Known rows, with every step that occurs:
remo, nukab, suruf: [ 28  27  66  15  37 -11  39  52  41   4 -59 -16 -14  18  15  40 -19  29
 -11  20  13]
bidu, mupa: [ 16  17   6   6  49 -15  30  56  50   0 -72   5   0 -12 -10  28 -11   4
 -18   9   3]
remo, nukab: [ 31  35  51  19  45 -18  37  60  48   9 -17   3 -14  11  11  35 -19  26
 -17  16   5]
pefun, rilin, peleb, mupa, nukab, suruf: [ 26   6  23   6  43  -3  23  32  22 -24 -22 -16  -7  14  -9 -24   6  21
 -13  11  13]
pefun, rilin, peleb, mupa: [ 19  30  17   4  58 -16  22  37  26 -15  -8   0   8   3 -13 -19  10   5
 -16   3  12]
suruf, nukab, pefun: [ 17  12  19  35  32 -23  24  52  56   1 -29  14 -21  13  23  31  -9   6
 -16  13  -6]
bidu, mupa, nukab: [ 27   4   5  13  40  -8  27  59  55  -4 -45   9 -13 -11  -6  22 -19  19
 -21  13  -6]
nukab, pefun: [ 23  23  39  26  33 -24  29  52  54   9 -41  18 -14  10  21  15 -11  -4
 -15   5   6]
mupa, nukab, suruf, rilin, peleb: [ 36  -1  25  12  35  -7  29  45  58  -7 -37 -34  -5   9   7 -19 -21  23
  -5   9   1]
suruf, rilin, remo, nukab, pefun: [ 20  19  36  42  38 -12  21  41  62  20  35 -10 -17  29  13  32 -44  22
   2   3   4]
bidu, mupa, nukab, pefun: [ 25  -5  -3  25  24 -14  20  51  43  -1 -39  15 -28   4   8  28 -21   9
 -18   5   0]
peleb, mupa, bidu: [ 31  26  33  -6  43 -21  26  50  43   9 -40  25 -22 -21 -20 -11   8  20
 -20  19   5]
remo, nukab, pefun: [ 28  26  46  31  29 -21  29  51  37  13 -16   9 -25  29  25  40 -23  18
 -15   7  10]
pefun, rilin, peleb: [ 24  29  16  13  51 -16  28  43  42 -14 -16 -11  22   8   7 -21  -4   1
 -14   7   7]
remo, nukab, pefun, rilin: [ 21  15  48  33  35 -21  20  41  32   6   2  10 -22  33  18  22 -19  13
 -13   8  12]
nukab, suruf, rilin: [ 16   3  54  14  47 -14  30  48  64   6 -62 -16 -10   1   2  -2 -19   5
  -6  13   8]
suruf, rilin: [ 16  13  44  17  54 -20  27  56  75  11 -24   0  -6  -9  -1  -6 -25   2
 -13   9  -2]
rilin, remo, nukab, pefun: [ 24  36  37  41  31 -11  30  46  51  11  16  -1 -12  30  22  45 -30  22
  -3   7   6]
pefun, rilin: [ 16  22  39  18  55 -20  28  50  54  -4 -21   9   3  -3   4 -10 -10  -2
 -16  14   5]
remo, nukab, pefun, rilin, peleb, mupa: [ 25  28  21  18  38 -18  16  28   2  -9  26   0 -18  37   3  13  -1  17
 -13  -3  20]
bidu, mupa, nukab, suruf, rilin: [ 21 -23  10   9  41  -4  22  47  57   1 -66 -16 -23  -4 -12  11 -30  21
  -8  14   2]
nukab, pefun, rilin, remo: [ 10  21  25  40  43 -11  21  37  56   1  12   8   2  18  14   0 -19  -4
  -3   7   5]
rilin, peleb, mupa, nukab: [ 37  29  14   6  43 -11  29  50  37 -13  -3   0  -7  -1  -6  -7   2  24
 -21   5   1]
remo, rilin, peleb, mupa: [ 28  48  15  -4  54 -11  25  41  30  -7   8   5   4  11  -6  -8  -2   5
 -13  -5  13]

Rows:
[  7  11   6  47  42 -11  17  36  57  -7  21   5  -6  19  18  18 -16   6
  -3  12  -5]  suruf, nukab, pefun, rilin, remo
[ 19  36  39  33  54  -6  30  44  51  -1  37  -8   3  17   2  20 -27  25
  -4  17   3]  pefun, rilin, remo, nukab
[ 12  13  -7  25  45 -18  10  28  17 -20  15   3 -13  22   2   5  14   9
 -14   3   6]  suruf, nukab, pefun, rilin, peleb, mupa
[ 11   2  17  38  39 -22  14  43  47  -4  -7  16 -21  18  18  11  -6   0
 -15  13  -2]  suruf, nukab, pefun, rilin
[ 26 -11 -25  21  27 -12  12  33  23 -13 -15  -3 -11  21   4   1 -11   7
 -15  -2   4]  bidu, mupa, nukab, pefun, rilin, peleb
[ 29  22  25  28  32 -18  22  35  19  -4  13 -10  -8  41  20  11 -13  14
 -11  -1  15]  remo, nukab, pefun, rilin, peleb
[ 21  17  31  -2  50  -9  25  34  38  -6 -51 -29  -3   6 -14  -9  -4  13
  -6   3  14]  nukab, suruf, rilin, peleb, mupa
[ 15  13  19  36  43  -7  13  33  43  -5  45  22 -25  14  -6  -5 -10  14
  -8   8   2]  peleb, mupa, nukab, pefun, rilin, remo
[ 15  12  34  28  40 -24  21  42  44   2 -17  18 -10  14  15  -6 -10  -8
 -13   6   9]  nukab, pefun, rilin
[ 25  18  42   4  45  -5  25  33  24  -3 -21 -36 -20  25 -10  14 -11  35
  -6   5  18]  remo, nukab, suruf, rilin, peleb, mupa
[ 37  25  21  -4  40   2  26  39  24 -15  -9  -9 -11  19  -4 -11  -5  23
 -11   5  14]  remo, rilin, peleb, mupa, nukab, suruf
[ 27  43  18   2  50 -16  31  47  34 -11 -28  -4  10  -2  -7   0   6  10
 -17   2   9]  rilin, peleb, mupa
[ 39  35  12  -1  47  -6  23  46  32 -12  33   7  -7  13  -6 -15  -8  18
 -17   0   5]  remo, rilin, peleb, mupa, nukab
[ 13  13  43  23  50  -2  32  43  76   5 -34 -27   3   2   1   2 -31  10
   7  14   3]  nukab, suruf, rilin, remo
[ 15  25  32  25  58 -10  29  49  86  10   9 -10   9  -3  -2   2 -33   9
   0  10  -5]  suruf, rilin, remo
[ 22  28  38  31  52  -8  30  49  72  13  32 -17  -7  13   1  26 -43  31
   0  13  -3]  suruf, rilin, remo, nukab
[ 28  19  12   9  49 -10  20  40  30 -18  21   2  -5   8 -13 -26   3  18
 -19   7   4]  pefun, rilin, peleb, mupa, nukab
[ 25  -7  14   9  32  -5  30  52  46  -8 -85  -7 -17  -4  -7  26 -18  20
 -16  18   3]  bidu, mupa, nukab, suruf
[ 36  19  27   2  35  -3  31  41  30 -18 -45 -18  -8   7  -4  -5   4  26
 -15  11   9]  rilin, peleb, mupa, nukab, suruf
[ 28 -15  -6   4  34  -2  21  41  45  -9 -60 -38  -5   6  -9   1 -21  23
  -6   6   2]  bidu, mupa, nukab, suruf, rilin, peleb
